Each row was made from one walk, in order. Every step used is in the known rows, and no mark comes twice. Write each row's walk.
Known rows
H L: [ 29 -19   9 -19  19  -3   5   9  22  -7   6   3   2 -16  -4  -1  27  25
   3]
G D H L E C P: [-20 -26 -28  -4  -6 -34   0   5  24  24 -39 -49 -18 -33   2 -31   8 -17
 -18]
U H L: [ 35 -21  24 -27   7 -10   4  -2  30  -1  -7  -9 -11 -37 -23  -5  31 -11
   1]
U E G D: [-29  23  -9   2   3  15  -4  -5   9  -4 -19  12  18  57  17  -4 -26   8
  -4]
U H: [ 41   0  17   7  26  -9  -9  -2   9  12   9   9  -1 -24  -6  -2  10 -10
   9]
H L U E C P: [-29 -28 -10   5 -52  -5   8 -18  11   6  20 -11 -42 -22 -33  14  -3  56
 -18]
U H L E C: [  3 -31  40   0 -10 -24 -21  13  28   8  10 -29 -35 -61 -19  31   5 -15
 -11]
D E: [  8  19  -9  31  21  10   5 -13  14  -3  -3  11 -10  22  -2  15 -14  25
  15]
H L U: [ 11 -11   1 -20  -5  -1  -6  -3  -9   8  27  17   0 -14  -5   2  37   4
   7]
L U E C: [-18 -12   9  36  -7   5 -32 -13 -17  30  43  12 -33 -18 -11  33 -34  32
  -7]
U H L E G P: [ 15  -2  45 -33 -50  -6   2  21  10 -11  -1  -8   2 -13  14  25  23 -46
 -16]
L U E: [ -4   8 -11  45 -15   5 -21 -28 -10  -4  36  27  -9   8  -1  21 -16  16
   4]
U E C P: [-15 -16 -11  47 -13  -9   5  -9  23   6  15  -8 -40 -12 -17  18 -48  87
 -17]
E G P: [ 30  23  29 -38  -2  20  10  36 -34  22  18  37  35  33  46   7   2   3
  -6]
H L E C P: [-17 -24   0  21 -28 -28   2  16  21  -5  20 -20 -30 -36  -4  28   1  48
 -14]
H L U E G P: [ -7  -3  20 -37 -63  21   7  -1  -9  -5  14  13   0  20   6  20  11  -3
 -20]
L E: [ 11  13  -2  63  10 -22 -29   8   3 -20  39  17   4  -4  30  35  -7   6
  11]
G D: [ 14  18 -25   7  48 -11 -15  -3  15  26  -7  16  24  26  42 -12  17  -2
  12]
C P: [ 23  12 -35  30   1 -16  25  -4   0  -2  18  22   6   9   8 -13   8  64
   7]
G L: [ 34   1 -10  28  54   6  18  -9  -7 -23  18   0   7 -12  -6   3 -10  26
  27]

Which walk is each row?
[  6  17   7 -15  39  24  27  15 -45 -16  10  12  29  17  -5  -8 -16  16
  20] : E G L
[-12  34  -6 -35  32  10  -2  19 -25  28 -12  27  45  52  35 -21   8 -10
   8] : E G D
[-27  21   2  11 -26  21 -11 -10 -41   0  30  35   8  31  -4  11 -22   8
   1] : L U E G
[  3  34  16 -19 -17  30  21  14 -16   9 -10  22  12  53  26  19 -15   5
  -2] : D E G P
[ 15   6 -12  68  26 -11   0  -8  -2 -46  30  -8   1 -15   8  32 -18   9
  25] : G L E
[  1 -19  18 -25  -6  -5   0  27 -16 -20 -18 -25   7 -30 -14 -25   5 -43
 -10] : D H L E G
[ 16 -15  23  10 -17 -25 -11   0  34 -23   3 -17 -15 -39 -11  21  24 -27
   0] : U H L E
[-35  17 -40  16   8  -8  11 -16  24  42 -31 -12 -21  30  11  -1 -16  39
  -1] : G D E C P
[-22  24  -7   6   8 -11 -19  20 -26   3 -18  -3  30  17  32 -20  -8 -59
   1] : L E G D H
[-10  29 -33  18  31   2  -3 -21  29  16 -33   4   6  47  24   0   1  -3
  14] : G D E
[ -8   0   0 -73  23   9  10  22 -16  22 -50 -12  32  12   4 -59  20 -48
  -6] : E G D H L
[ 40 -36   6 -31  30  -5   6  11   8  -1 -24 -24  -3 -50 -27 -41  18 -19
  -5] : D H L
[-10 -19 -27 -14  -5  -5 -11 -26  21  12 -41 -27  -6  -7  -9 -38  14 -49
  -9] : G D H L U E
[-26  -5   9 -26 -40  20   2  -6 -13 -13  11  11  -2  15 -21   7   5   8
  -7] : H L U E G
[  4 -13 -19  -3  16 -24 -16   0  27   0 -40 -35   6 -17  16 -30  23 -59
  -4] : G D H L E
[ -6 -16  -1   5 -30   5  -7 -21  14 -15  18   5 -17  -6 -20  16  11  16
  -3] : H L U E
[-18  28  -3   1  17  35  38  -6 -24 -24 -17   1   6  36 -21   4 -31  14
  21] : D E G L
[ -3  -3  35 -22 -28  -8  -3  16   6 -20  -3 -10   0 -17 -13  11  18 -36
  -4] : U H L E G
[-13   9   2  19   7  27  22  -9 -11 -44   1  -1   4  25 -21   9 -46  31
   8] : U E G L
[ 25 -30   0 -31   8  -3  -2   0 -21  14  -5 -13  -5 -50 -27 -40  26 -39
  -2] : D H L U
[-33  14 -16  -8 -16  14 -13 -17 -37  19 -16   6  12  26  -3 -30 -16 -46
  -5] : L U E G D H
